Each row was made from one walk, in order. Every step used is in the known rows, and no mark comes twice. Write each row's walk.
Known rows
vudo, lele: [ 0.62  0.06  1.58 -1.42  3.59 -0.75  1.21 -2.15  0.87  0.58 -0.65  0.10
 -0.62 -2.52  1.04 -1.39 -1.56 -2.94 -1.12 -0.22]
fudugo, pido, duno, vudo, lele: [ 0.89 -0.79  1.07 -0.37  2.57 -1.97 -0.31 -0.97  2.07  0.01 -0.47 -0.28
 -1.71  0.70  1.37 -1.08 -1.15 -2.11  0.75  0.07]
vudo, lele, buto: [-0.12 -0.20  2.08 -0.76  3.56  0.43  2.04 -2.74  1.82 -0.91 -0.65 -1.24
 -0.69 -3.20  1.73 -0.55 -2.21 -3.01 -1.20 -0.69]
buto, fudugo: [ 1.19  0.62  2.80 -0.51  1.71 -0.42  0.49 -1.11  0.85  0.84  1.57  0.15
 -0.89 -0.22  1.16  0.38 -0.47 -3.16  1.05 -0.33]
fudugo, lele: [-0.67 -0.75  1.58 -0.94  2.22 -0.77  0.46 -0.92  0.79 -0.38  2.07  1.72
 -1.23 -3.10  1.56 -0.14 -0.51 -1.11 -2.04  1.37]
vudo, fudugo, buto, duno: [ 0.20  1.81  1.13  0.51  1.72 -0.42  0.41  0.74  0.20 -0.06  0.59 -1.23
  1.28 -0.44  1.55  0.11  0.42 -0.76 -0.68  0.01]
buto, duno: [-0.55  0.25  0.78 -1.35  2.69 -1.16 -0.13  0.62 -0.98 -0.42 -0.13  0.44
  0.72 -0.56  0.73 -0.95 -1.39 -2.32  0.36  1.64]
vudo, fudugo, pido, duno: [ 2.58  0.17  0.86  0.78  1.00  0.36 -0.21 -0.13  0.77 -0.57  0.75 -1.68
 -0.67  0.60  0.79 -0.26 -0.26 -1.39  0.08 -1.12]
vudo, lele, buto, fudugo, pido: [ 0.38 -0.31  2.79  0.35  2.96  0.32  2.20 -2.73  1.82 -0.83  0.34 -1.31
 -1.47 -1.37  2.64 -1.12 -2.74 -4.44 -0.01 -0.78]
buto, duno, lele, pido: [-1.35  0.37  1.66 -0.74  4.76 -1.66  1.72  1.15 -1.86 -0.52 -1.07 -0.60
  0.26 -1.07  0.45 -1.65 -1.15 -1.55 -0.09  2.48]
vudo, fudugo, pido, duno, lele: [ 3.02 -0.52  1.36  1.04  1.55 -0.07  0.60 -0.22  0.24 -0.54  0.36 -1.94
 -1.09  0.76  0.86 -0.83  0.19 -1.01 -0.14 -0.64]
pido, duno, vudo: [ 0.58  0.54  0.43 -1.56  2.45 -1.82 -1.51 -0.87  2.25  0.85 -0.38 -0.16
 -0.86 -0.35 -0.58  1.25  0.59 -0.51  0.74  0.54]
duno, vudo, lele, buto, fudugo, pido: [-0.19  0.28  3.87 -0.78  4.24 -0.94  1.10 -2.57  3.43 -0.39 -0.26 -0.97
 -0.73 -2.01  1.68  0.34 -1.63 -3.09  0.05 -0.89]
buto, duno, vudo: [-1.16  0.76  1.62 -1.98  3.78 -2.01 -0.74  0.43  0.40 -0.18 -0.63  0.51
  1.18 -0.92  0.05  0.02 -0.82 -1.72  0.42  1.63]
pido, duno, vudo, fudugo, buto: [ 0.94  1.91  0.30 -0.48  2.03 -1.48 -1.44 -0.46  2.51  0.92 -0.10 -1.27
 -0.29 -0.08 -0.10  1.74  1.62  0.30  0.34 -0.32]
buto, duno, vudo, lele, pido: [-1.99  1.90  1.29 -1.99  5.74 -2.00 -0.26 -0.06  0.46  0.05 -1.54 -0.31
  0.98 -2.00  0.09 -0.61 -1.69 -2.13 -0.31  1.64]
fudugo, buto, duno, vudo, lele: [-2.11  1.31  1.43 -0.92  3.54 -2.81  0.49 -0.03  1.57  0.73 -0.69  0.41
  0.78 -0.61  2.21 -0.55 -0.14 -1.45 -0.02  1.25]
lele, buto, fudugo, duno: [ 0.27  1.07  3.24  0.72  1.31  1.99  1.38 -1.65  0.97 -1.35  1.16 -0.90
 -0.88 -1.05  0.78  1.22 -2.53 -2.79  0.47  0.31]
lele, pido, duno, vudo, fudugo: [-0.72  2.96  0.80 -0.74  4.11 -0.77 -0.53  0.05  1.35  0.26 -0.45 -2.13
 -0.18 -1.68 -1.08  1.78  0.11  0.13 -0.14 -0.06]
pido, duno: [ 1.04  0.06 -0.49 -0.92  1.43 -0.97 -0.92 -0.64  0.75  0.56  0.08 -0.26
 -1.27  0.19  0.03  0.29 -0.23 -1.20  0.68  0.65]
vudo, fudugo, duno, lele: [ 2.87  1.13  2.54  0.62  2.09  1.80  1.17 -0.48 -1.08 -0.49 -0.35 -0.86
 -0.16 -1.56 -1.10 -0.12 -0.33 -0.45 -1.72  0.61]
duno, vudo, fudugo, buto: [ 0.16  1.91  3.21 -0.56  2.75 -1.27  0.10 -0.75  2.72  0.49  0.22 -0.84
  0.91 -2.16  0.69  1.89  1.46  0.28 -0.65 -1.23]
pido, duno, lele: [ 1.75 -1.00  0.27 -0.63  2.28 -1.58  0.59 -0.84  0.09  0.67 -0.60 -0.52
 -1.90  0.22  0.13 -0.70  0.60 -0.63  0.49  1.02]
fudugo, duno, vudo: [ 0.40  1.59  2.94 -1.05  2.63  0.19 -0.33 -0.67  0.78 -0.21 -0.59  1.15
 -0.18 -1.75 -1.35  1.02 -1.64 -0.70 -0.53  1.77]

Which walk is each row?
[ 1.09 -2.32  1.55  0.87  1.54 -0.84  1.59 -0.53  0.81 -1.31 -0.10 -1.09
 -2.27  1.03  2.06 -1.31 -1.20 -1.81  0.83  0.53] : fudugo, pido, duno, lele, buto
[ 0.70  1.13  1.64  0.68  2.35 -0.79  1.17  0.60 -0.31  0.01  0.16 -1.38
  0.81 -0.52  1.58 -0.39  0.92 -0.47 -0.81  0.37] : vudo, fudugo, buto, duno, lele
[ 0.82 -0.29  1.41  0.37  2.62  0.20  1.30 -2.59  2.08 -0.46  0.20 -1.60
 -1.88 -0.22  2.22 -1.06 -2.39 -4.13  0.42 -0.51] : vudo, lele, buto, fudugo, pido, duno
[ 1.62  1.55  0.39 -1.06  2.46 -0.91 -1.89 -0.75  1.97  0.63 -0.17 -1.32
 -0.34 -0.43 -0.95  1.65  1.15 -0.02  0.28 -0.31] : pido, duno, vudo, fudugo
[-0.87  0.14  1.16 -0.87  3.94  0.05  1.48 -1.92  0.76 -1.14 -0.97 -1.06
  0.08 -2.29  1.67 -1.32 -2.78 -3.52 -0.90  0.47] : vudo, lele, buto, duno
[-0.20  1.33  3.85  0.35  2.02  1.50  0.85 -1.79  1.77 -1.37  0.77 -0.84
 -0.62 -1.45  0.48  1.80 -2.01 -2.40  0.49  0.33] : lele, buto, fudugo, duno, vudo
[ 2.22 -1.07  1.93  0.76  1.29 -1.34  0.64 -0.73  0.65  0.63  1.24 -0.61
 -2.41  2.61  1.86 -1.21 -0.43 -3.13  2.00  0.29] : buto, fudugo, pido, duno, lele
[-1.47 -0.07  1.79 -0.34  2.44  0.38  1.19 -0.46  0.48 -2.17  0.06 -0.97
  0.55 -1.75  1.63  0.25 -2.36 -2.41  0.06  0.77] : lele, buto, duno
[-2.45 -0.21  1.72 -0.71  3.21 -0.49  0.41 -0.77  1.45 -1.93  1.53  0.64
 -0.17 -3.40  1.60  0.55 -1.35 -1.18 -1.71  1.98] : fudugo, lele, buto, duno, vudo
[ 0.44 -1.65  3.68 -0.15  3.00 -0.26  3.40 -1.69  0.53 -1.25 -0.55 -0.98
 -1.21 -2.60  1.47 -0.10 -0.73 -1.32 -0.59  0.11] : duno, lele, buto
[-1.34  1.80  2.91 -2.03  5.82 -1.66  0.86 -1.69  2.40  0.53 -1.40 -0.64
 -0.01 -3.64 -0.09  0.51 -0.96 -1.55 -1.00 -0.20] : duno, vudo, lele, pido
[-0.22  1.03  3.50 -1.36  4.26 -0.85  0.88 -2.84  3.40  0.00 -0.44 -0.94
 -0.46 -2.78  0.93  0.88 -1.10 -2.66 -0.18 -0.86] : duno, vudo, lele, buto, fudugo
[-1.90  0.69  0.96 -0.14  1.73 -2.08  0.82  1.07  0.22  0.26  0.20  0.58
  0.67  0.13  2.68 -0.58 -0.35 -1.39  0.36  1.54] : fudugo, buto, duno
[-3.26  2.16  1.34 -0.67  4.46 -2.78  0.84  0.52  1.35  0.66 -0.90 -0.31
  0.86 -0.97  2.06 -0.38 -0.53 -1.03 -0.14  1.55] : fudugo, buto, duno, vudo, lele, pido
[ 0.50  1.77  2.44 -1.21  3.57  0.24 -0.12 -1.55  1.03  0.04 -1.48  0.86
 -0.28 -2.18 -1.28  0.21 -2.02 -1.54 -1.06  1.73] : fudugo, duno, vudo, lele
[ 1.08  1.65  3.30 -1.37  3.25 -0.59 -0.32 -0.99  2.16  0.04 -0.08 -0.90
  0.83 -2.85 -0.47  1.91  0.95 -0.31 -0.86 -1.22] : duno, vudo, fudugo
[ 0.20  0.72  0.41 -1.25  3.49 -1.08 -0.69 -2.12  2.87  0.20 -1.07 -1.14
 -1.15 -1.19  0.08  0.82 -0.47 -1.38  0.21  0.12] : pido, duno, vudo, lele, buto
[-1.21  1.86  0.13 -0.56  3.35 -0.67  0.14  0.17  0.46  0.16 -0.23 -1.36
 -1.00 -1.00 -0.24  0.56 -0.89 -0.84  0.32  0.71] : lele, pido, duno
[-1.71  2.26  1.23 -1.05  4.65 -1.15 -0.78  0.93  0.18 -0.68  0.35 -0.58
  1.45 -2.25 -0.24  0.73 -0.46 -0.67 -1.29  1.54] : buto, duno, vudo, fudugo, lele, pido
[ 1.12 -1.14  0.68  0.04  2.31 -0.64  1.17 -1.26  0.73 -0.59 -0.53 -1.39
 -1.90 -0.31  0.58  0.06 -0.09 -0.83  0.46  0.75] : pido, duno, lele, buto
[-2.18  1.17  0.35 -0.82  3.97 -1.43 -0.35 -0.19  1.55 -0.11  1.34  0.50
 -1.32 -2.75  0.34  0.92 -0.27  0.00 -1.49  1.95] : fudugo, lele, pido, duno, vudo
[ 1.15  0.69  3.57 -0.54  2.87 -0.73  0.01 -0.76  2.39 -0.49  0.22 -0.88
  0.36 -1.73  0.43  1.06  0.20 -0.79 -0.30 -1.47] : duno, vudo, fudugo, pido
[ 1.60  1.74  2.61  0.09  1.36  0.76  0.10 -0.85 -0.17  0.48  1.24  0.66
 -0.98  0.31 -0.01  0.25 -1.65 -2.95  0.71  1.13] : buto, fudugo, duno
[ 0.15  1.11  2.71  0.19  3.52  0.69  2.20 -0.01 -1.61 -0.60 -1.02  0.06
 -1.10 -1.74 -0.97 -0.69 -1.83 -0.66 -1.07  2.53] : fudugo, duno, lele, pido
[ 1.09  1.22 -0.03 -0.91  2.58 -1.00 -1.90 -0.82  2.17  0.46  0.62 -0.73
 -0.77 -1.22 -0.69  1.65  1.27  0.18 -0.58  0.37] : pido, duno, vudo, fudugo, lele
[ 1.50 -0.13  2.64 -0.10  2.39  0.52  1.64 -0.65 -1.31 -0.33 -0.88  0.82
 -1.13 -1.09 -0.82 -0.87 -1.44 -1.01 -0.76  2.50] : fudugo, duno, lele
[ 0.64  0.65  1.99  0.53  2.06  1.63  0.86 -1.38  1.30 -1.70  2.05 -1.25
 -0.12 -3.73  1.22  1.12 -0.31 -0.71 -2.50 -0.61] : vudo, fudugo, lele, buto
[ 2.57 -0.57  1.69  1.40  1.47  0.84  1.18 -0.74  0.72 -1.42  0.26 -2.74
 -1.22  0.16  1.23 -0.31 -0.29 -1.15 -0.20 -1.05] : vudo, fudugo, pido, duno, lele, buto
[ 0.20 -0.56  3.75  0.96  1.06  0.76  1.98 -1.57  1.87 -1.63  1.69 -1.34
 -1.24 -0.53  2.78  0.43 -2.25 -3.49  1.06 -1.02] : lele, buto, fudugo, pido
[-1.50  2.33  0.95 -1.08  4.27 -1.40 -0.31 -0.11  1.52  0.29 -0.51 -1.19
 -0.65 -1.39 -0.74  1.35 -0.41 -0.32  0.43  0.58] : lele, pido, duno, vudo
[-0.09  1.08  3.18 -0.69  3.30  0.09  0.06 -1.47  2.91 -1.05  1.14 -0.85
  0.27 -3.95  0.33  2.24  0.40  0.00 -1.95 -0.64] : duno, vudo, fudugo, lele, buto
